Each row was made from one small tree. The marks that hang from a mark follow it in brackets, in alphabetical order. Every link used is in the known rows. Write each row's tree.
Known rows:
zasi{fotel{migi{gafuz{vefetul} roka}}}: [-0.05,  0.61, -0.47, -0.33, -1.10,  0.02,  0.24, -1.79,  3.68, -0.20,
  0.14,  0.37, -2.10,  4.07, -0.02,  2.11, -0.94, -0.08, -2.40,  0.38,
 -0.28]
migi{fotel gafuz roka}: [ 2.89, -0.07, -0.33, -1.08,  0.87, -1.70,  0.19, -1.99,  0.10,  0.83,
  0.35, -1.07, -2.18, -2.20,  1.36,  2.45, -1.07,  0.13,  0.04,  0.50,
 -3.26]
fotel{zasi}: [-2.03,  0.03,  0.50, -2.75,  0.26,  0.66, -1.05, -1.59, -0.95,  0.95,
  0.93, -0.60, -0.77, -7.71, -0.44,  0.42,  0.96,  1.20,  0.63,  0.93,
  0.03]
migi{roka}: [-0.15, -0.92, -0.76, -1.59,  0.25,  0.12, -0.13, -1.54,  0.72,  0.69,
  0.99, -1.94, -0.81, -3.65, -0.21,  1.02,  0.27,  0.74,  0.96,  1.16,
  0.38]
migi{fotel gafuz{vefetul} roka}: [ 2.06, -0.02,  0.37,  0.60,  0.03, -0.88,  0.61, -1.40,  1.91,  0.53,
  0.11,  1.04, -1.89, -1.03,  1.28,  2.25, -0.53, -0.49, -1.78,  0.57,
 -3.93]
fotel{migi zasi}: [-2.32, -0.66,  0.53, -4.64, -0.09,  1.51, -0.55, -2.06,  0.65,  0.84,
  1.12, -0.50, -2.11, -5.10, -1.33,  1.16,  0.70,  0.99, -0.66,  0.66,
  3.68]
zasi{fotel{migi}}: [-1.40,  1.15, -0.45, -3.59, -0.43, -0.51, -0.60, -1.43, -0.72, -0.10,
  0.63, -0.61, -1.19, -0.13, -1.35,  1.11,  0.19,  1.74,  0.01,  0.53,
  2.65]
migi{fotel gafuz{vefetul}}: [ 1.65,  0.85,  1.06, -0.44,  0.34, -1.39,  0.15, -0.80, -0.39,  0.52,
  0.13,  2.78, -0.71, -2.97,  0.80,  1.38,  0.19,  0.04, -1.21,  0.59,
 -3.88]
musi{gafuz{mezaki migi{roka}}}: [ 3.11, -0.64, -1.65,  1.47, -0.62, -0.88, -1.30, -1.80,  1.62,  0.33,
  0.81, -0.32, -0.75,  0.22, -1.58,  0.85,  0.59,  0.46,  0.65,  1.70,
  0.95]
fotel{migi{gafuz roka} zasi}: [-0.12, -1.11, -0.32, -3.04,  0.10,  1.24, -0.09, -2.96,  3.32,  1.05,
  0.86, -1.38, -3.33, -1.95,  0.21,  2.35, -0.91, -0.09, -1.28,  0.43,
  1.54]
mezaki{gafuz{migi}}: [-0.82, -1.69, -0.49, -0.55,  1.47,  0.83, -0.42, -1.22, -0.75,  0.56,
  0.86, -0.31, -0.72, -3.24, -1.28,  0.60,  1.73,  1.02,  1.23,  1.06,
 -2.61]
mezaki{gafuz{migi{roka}}}: [-0.39, -2.51, -1.26,  0.31,  1.11,  1.26,  0.00, -1.79,  1.53,  0.49,
  0.80, -2.10, -1.91, -1.40, -0.81,  1.44,  1.00,  0.47,  0.80,  1.05,
 -2.79]
musi{gafuz{mezaki migi{roka} vefetul}}: [ 2.28, -0.76, -0.92,  2.90, -1.49, -0.19, -0.89, -1.21,  3.24, -0.03,
  0.58,  1.67, -0.51,  1.33, -1.78,  0.75,  1.11, -0.20, -1.10,  1.77,
  0.01]
migi{gafuz{vefetul}}: [ 0.37,  0.15,  0.60, -0.12,  0.22, -0.14, -0.13, -0.78,  0.63,  0.64,
  0.54,  2.77,  0.53, -3.21,  0.23,  0.31,  0.69,  0.11, -0.56,  1.08,
 -2.28]
mezaki{gafuz}: [-0.47, -1.43,  0.15, -0.07,  1.50,  0.22, -0.18, -1.15, -3.15,  1.00,
  1.10, -1.21, -0.25, -4.46, -0.61,  0.39,  1.71,  1.39,  1.02,  1.03,
 -0.90]
roka{gafuz{mezaki migi}}: [ 2.08, -1.15,  0.26,  0.61, -0.20,  0.02, -2.25, -0.50, -0.66,  0.30,
  1.01,  1.47,  0.50, -1.89, -0.61, -0.17,  1.33,  0.74,  0.18,  1.31,
 -2.04]
mezaki{gafuz{migi vefetul}}: [-1.70, -1.65,  0.19,  0.82,  0.61,  1.70, -0.02, -0.65,  0.95,  0.22,
  0.66,  1.76, -0.51, -2.01, -1.46,  0.39,  2.31,  0.41, -0.56,  1.14,
 -3.42]
gafuz{migi vefetul}: [-1.76, -0.47,  0.05, -1.49, -0.27,  1.17, -0.42, -0.48,  2.73, -0.11,
  0.52,  2.95,  0.21, -3.22, -1.45,  0.15,  1.64,  0.29, -0.22,  1.30,
 -2.14]
mezaki{gafuz{vefetul}}: [-1.32, -1.34,  0.79,  1.47,  0.69,  0.96,  0.29, -0.57, -1.49,  0.71,
  0.86,  0.85,  0.00, -3.32, -0.83,  0.25,  2.25,  0.79, -0.66,  1.10,
 -1.64]
zasi{fotel{migi{gafuz roka}}}: [ 0.73,  0.59, -1.19, -1.88, -0.28, -0.68, -0.15, -2.30,  2.03,  0.10,
  0.37, -1.61, -2.41,  2.83,  0.21,  2.30, -1.51,  0.63, -0.65,  0.29,
  0.40]
migi{fotel{zasi} roka{gafuz{vefetul}}}: [-0.10, -0.63,  1.61, -0.44, -0.67,  0.58, -0.83, -1.51, -0.47,  0.80,
  0.56,  0.16, -2.27, -2.04,  1.43,  1.77,  0.29, -0.22, -2.99,  0.34,
 -2.42]
migi{gafuz}: [ 1.25,  0.18, -0.12, -1.72,  1.07, -0.87, -0.53, -1.28, -0.99,  0.92,
  0.78,  0.78,  0.25, -4.44,  0.44,  0.44,  0.15,  0.78,  1.31,  0.99,
 -1.42]

Write each row's tree:
[-1.55, -1.86,  1.13, -2.00, -1.08,  2.54, -0.61, -1.79,  2.13,  0.72,
  1.15,  0.51, -2.39,  0.33,  0.03,  1.40,  0.50, -0.31, -3.56,  0.54,
  2.77] -> fotel{migi{roka{gafuz{vefetul}}} zasi}
[ 2.78, -1.74, -0.01,  2.09, -0.50, -0.22, -1.50, -1.00, -0.92,  0.78,
  1.25, -1.17, -0.11, -1.05,  0.41,  0.57,  0.51,  0.55, -0.51,  1.25,
 -0.18] -> migi{roka{gafuz{mezaki}}}
[-1.17,  0.47,  0.44, -3.69,  0.34,  0.18, -1.04, -1.78,  0.41,  0.40,
  0.28,  0.18, -2.46, -6.27, -0.55,  1.72,  0.58,  0.74,  0.03,  0.47,
 -3.34] -> gafuz{migi{fotel{zasi}}}
[ 0.36,  1.50, -0.42, -2.82,  0.04, -1.14, -0.61, -1.77, -0.33,  0.18,
  0.40,  0.34, -1.21,  0.96, -0.30,  1.39, -0.72,  1.21, -0.18,  0.32,
  0.41] -> zasi{fotel{migi{gafuz}}}
[ 1.96,  0.21, -0.19,  1.97, -1.12, -0.62, -1.36, -0.65,  0.92,  0.03,
  0.59,  3.45,  0.70, -0.59, -2.21, -0.11,  1.81,  0.38, -0.57,  1.79,
  0.35] -> musi{gafuz{mezaki migi vefetul}}
[ 2.57,  0.33, -0.96,  1.44, -1.22, -0.88, -0.62, -2.07,  2.73, -0.08,
  0.34, -1.58, -2.37,  3.25, -0.19,  2.28, -1.19,  0.54, -1.43,  0.57,
  0.07] -> zasi{fotel{migi{gafuz{mezaki} roka}}}
[ 0.35, -1.64, -0.47,  2.74, -1.52,  1.36, -0.47, -0.84,  5.60, -0.28,
  0.46,  1.13, -0.91, -1.12, -1.37,  0.95,  1.06, -0.35, -1.47,  1.55,
 -2.80] -> gafuz{mezaki migi{roka} vefetul}
[ 2.21, -0.17,  0.84,  3.32, -0.69, -0.39, -0.65, -0.48,  1.36,  0.46,
  0.52,  2.85,  0.60, -3.00, -0.17,  0.25,  0.96,  0.05, -1.24,  1.36,
 -2.78] -> migi{gafuz{mezaki vefetul}}
[-2.02, -1.51, -0.23, -3.95, -0.47,  1.87, -0.10, -2.64,  2.92,  0.76,
  1.09, -2.26, -3.23, -3.09, -0.78,  2.03, -0.06,  0.48, -1.07,  0.64,
  3.67] -> fotel{migi{roka} zasi}
[-0.02, -0.91,  0.31,  1.82, -1.21,  0.95, -0.91, -0.23,  3.31, -0.29,
  0.48,  2.88,  0.21, -2.78, -1.87,  0.09,  1.84,  0.19, -0.94,  1.55,
 -2.68] -> gafuz{mezaki migi vefetul}
[ 2.04, -1.79,  0.74,  3.58, -1.31,  0.55, -1.14, -0.48,  0.66,  0.37,
  0.98,  0.83,  0.08,  0.20,  0.29,  0.36,  1.09, -0.10, -2.28,  1.34,
 -0.89] -> migi{roka{gafuz{mezaki vefetul}}}
[ 1.55, -0.91,  1.51,  2.75, -1.03,  0.19, -1.53,  0.14, -1.49,  0.47,
  1.01,  2.70,  1.30, -1.94, -0.16, -0.53,  1.83,  0.47, -1.79,  1.38,
 -0.83] -> roka{gafuz{mezaki vefetul}}
[ 2.57, -1.06,  0.02,  4.16, -1.02,  0.00, -0.19, -1.07,  3.66,  0.42,
  0.48,  0.96, -0.54, -0.97,  0.30,  1.11,  0.17, -0.55, -1.79,  1.30,
 -3.06] -> migi{gafuz{mezaki vefetul} roka}
[-0.80, -0.45, -0.34, -2.68, -0.01,  0.57, -0.55, -2.37,  2.76,  0.38,
  0.28, -1.62, -3.60, -4.28, -0.10,  2.56, -0.20,  0.14, -0.46,  0.44,
 -3.59] -> gafuz{migi{fotel{zasi} roka}}
[ 2.31, -0.66,  0.31, -1.58,  0.56, -1.19, -0.77, -1.37, -2.65,  0.83,
  0.81, -1.24, -1.48, -1.11,  1.45,  1.68, -0.17,  0.62, -0.41,  0.51,
 -1.08] -> migi{fotel roka{gafuz}}
[ 0.22, -1.47,  0.54,  0.28, -0.43,  0.72, -0.62, -0.73, -0.03,  0.60,
  1.00,  0.88,  0.01, -0.18,  0.70,  0.30,  0.79,  0.02, -1.53,  1.10,
 -0.32] -> migi{roka{gafuz{vefetul}}}
[-0.09, -1.99,  0.53, -1.78, -0.79,  1.53, -0.12, -1.20,  1.71,  0.50,
  1.22,  1.05, -1.30,  2.50, -0.10,  1.15,  0.57, -0.17, -2.75,  0.85,
  3.09] -> fotel{migi{roka{gafuz{vefetul}}}}
[ 1.53, -0.69,  1.00, -0.10, -0.26, -0.50, -0.33, -0.81, -1.01,  0.53,
  0.61,  0.74, -1.25,  0.07,  1.23,  1.45,  0.36, -0.08, -2.21,  0.61,
 -1.85] -> migi{fotel roka{gafuz{vefetul}}}
[-0.40,  1.40,  0.26, -1.35, -0.74, -0.37, -0.14, -1.21,  1.46, -0.17,
  0.18,  2.29, -0.91,  2.16, -0.43,  1.29, -0.20,  0.50, -1.86,  0.41,
 -0.09] -> zasi{fotel{migi{gafuz{vefetul}}}}
[ 2.73,  0.23, -0.84,  0.62, -0.27, -1.40, -1.68, -1.18, -0.69,  0.35,
  0.82,  1.44,  0.35, -1.80, -2.07,  0.05,  1.37,  1.00,  1.18,  1.72,
  0.88] -> musi{gafuz{mezaki migi}}
[ 3.24, -1.03,  1.25,  3.29, -1.20, -0.63, -0.86, -0.54, -0.39,  0.33,
  0.60,  0.78, -1.16,  0.47,  0.82,  1.49,  0.55, -0.19, -3.03,  0.87,
 -2.37] -> migi{fotel roka{gafuz{mezaki vefetul}}}
[ 1.30, -0.34, -1.88, -1.85,  0.33, -0.72, -0.79, -2.03,  0.84,  0.53,
  0.85, -0.26, -0.83,  0.05, -1.17,  0.94,  0.30,  0.50,  1.59,  1.43,
  1.20] -> musi{gafuz{migi{roka}}}
[ 3.20,  0.94,  0.34,  1.66, -1.04, -1.67, -1.03, -0.74, -0.07, -0.06,
  0.18,  3.33, -0.62, -0.34, -1.67,  0.98,  1.39,  0.30, -1.33,  1.33,
 -1.42] -> musi{gafuz{mezaki migi{fotel} vefetul}}
[ 2.54, -0.89,  1.13,  1.51, -0.71, -0.34, -1.72, -1.70, -1.40,  0.91,
  0.76, -1.83, -2.50, -2.91,  1.18,  1.89,  0.04,  0.36, -1.99,  0.53,
 -2.15] -> migi{fotel{zasi} roka{gafuz{mezaki}}}
[ 4.31,  0.57,  0.60,  1.52,  0.25, -2.36, -0.70, -1.12, -1.44,  0.64,
  0.31,  0.70, -0.97, -3.78,  0.54,  1.52, -0.05,  0.65, -0.24,  0.78,
 -3.60] -> migi{fotel gafuz{mezaki}}
[-0.96,  0.28, -1.14, -2.76, -0.78, -0.03, -0.20, -2.02,  1.50, -0.12,
  0.60, -2.42, -2.28,  1.71, -0.87,  2.02, -0.57,  1.18, -0.52,  0.49,
  2.70] -> zasi{fotel{migi{roka}}}
[-0.58, -0.75,  0.66, -1.17, -0.09,  1.03, -1.37, -0.24,  0.35,  0.18,
  0.82,  3.69,  0.79, -0.84, -0.35, -0.34,  1.62,  0.19, -0.88,  1.14,
 -2.14] -> roka{gafuz{migi vefetul}}
[ 1.02,  0.99,  0.98, -2.27,  0.81, -1.02, -0.74, -1.97, -1.46,  1.14,
  0.32,  0.20, -2.10, -6.12,  1.16,  1.85, -0.35,  0.57, -0.23,  0.23,
 -3.67] -> migi{fotel{zasi} gafuz}
[-1.52, -0.50,  0.38, -1.31, -0.81,  1.41, -0.20, -1.84,  4.30,  0.05,
  0.01,  0.51, -3.37, -3.15, -0.23,  2.37,  0.30, -0.51, -2.27,  0.52,
 -4.33] -> gafuz{migi{fotel{zasi} roka} vefetul}
[ 3.41, -1.00, -0.64,  2.66, -0.17, -0.76, -0.57, -1.59,  1.94,  0.74,
  0.70, -1.00, -0.88, -2.15,  0.43,  1.29, -0.36,  0.13, -0.02,  1.24,
 -2.31] -> migi{gafuz{mezaki} roka}
[-0.66, -0.02,  0.21, -0.93, -1.42,  0.53, -0.76, -1.16,  0.61, -0.17,
  0.67,  0.23, -1.44,  5.23,  0.01,  1.35, -0.02,  0.41, -2.89,  0.42,
  1.89] -> zasi{fotel{migi{roka{gafuz{vefetul}}}}}
[-0.76, -1.82,  0.38, -3.48, -0.25,  1.73, -1.05, -2.35,  0.51,  1.07,
  1.37, -1.56, -2.67, -0.82,  0.26,  1.62,  0.00,  0.36, -1.65,  0.46,
  3.69] -> fotel{migi{roka{gafuz}} zasi}
[ 0.78, -1.99, -0.18, -3.26,  0.08,  0.74, -0.55, -1.73, -0.05,  0.79,
  1.46, -1.00, -1.51,  1.34,  0.01,  1.23,  0.02,  0.47, -0.96,  0.76,
  4.00] -> fotel{migi{roka{gafuz}}}
[ 2.64,  0.48, -1.28, -2.27,  0.43, -1.86, -0.53, -2.08, -0.15,  0.41,
  0.42, -0.38, -2.12,  0.16, -0.57,  2.02, -0.11,  0.49,  0.70,  0.93,
 -0.33] -> musi{gafuz{migi{fotel roka}}}
[ 1.95, -0.42, -0.29,  0.86, -1.52, -0.43, -1.63, -1.45, -0.25, -0.08,
  0.87, -1.79, -1.61,  4.46, -0.25,  1.49, -0.28,  0.97, -1.84,  0.62,
  2.11] -> zasi{fotel{migi{roka{gafuz{mezaki}}}}}
[ 2.31, -1.64,  0.04,  2.16, -1.36,  0.86,  0.37, -1.50,  5.17,  0.30,
  0.67,  1.15, -1.98,  1.63, -0.55,  1.85, -0.09, -0.69, -2.99,  1.07,
  0.81] -> fotel{migi{gafuz{mezaki vefetul} roka}}
[ 2.50, -2.28, -0.05,  0.12, -0.83,  0.57, -1.04, -1.48,  0.66,  0.56,
  1.40, -0.96, -1.52,  1.66, -0.44,  1.29,  0.25,  0.38, -1.72,  1.01,
  3.47] -> fotel{migi{roka{gafuz{mezaki}}}}
[ 1.25, -0.66,  0.68, -0.53, -0.54,  0.62, -0.98, -2.11,  1.91,  0.87,
  0.87,  0.39, -2.13, -3.67, -0.70,  1.48,  0.08,  0.38, -1.55,  0.73,
  0.94] -> fotel{migi{gafuz{mezaki}} zasi}
[ 0.11, -0.52,  0.61, -2.06, -0.09,  0.72,  0.36, -1.22,  2.07,  0.54,
  0.72,  2.96, -0.82, -0.50, -0.58,  1.07,  0.39, -0.06, -1.77,  0.81,
  1.23] -> fotel{migi{gafuz{vefetul}}}
[-1.02, -0.78,  0.59, -1.26,  1.21,  0.65, -0.63, -1.94, -1.16,  0.71,
  0.37, -0.89, -3.10, -5.05, -0.52,  1.97,  1.26,  0.86, -0.25,  0.31,
 -4.88] -> mezaki{gafuz{migi{fotel{zasi}}}}
[ 0.67,  0.04,  0.64, -0.23, -0.61,  0.01, -1.52, -1.50,  1.22,  0.21,
  0.26,  0.12, -2.42, -5.88, -0.94,  1.65,  0.83,  0.64, -0.77,  0.71,
 -4.04] -> gafuz{mezaki migi{fotel{zasi}}}
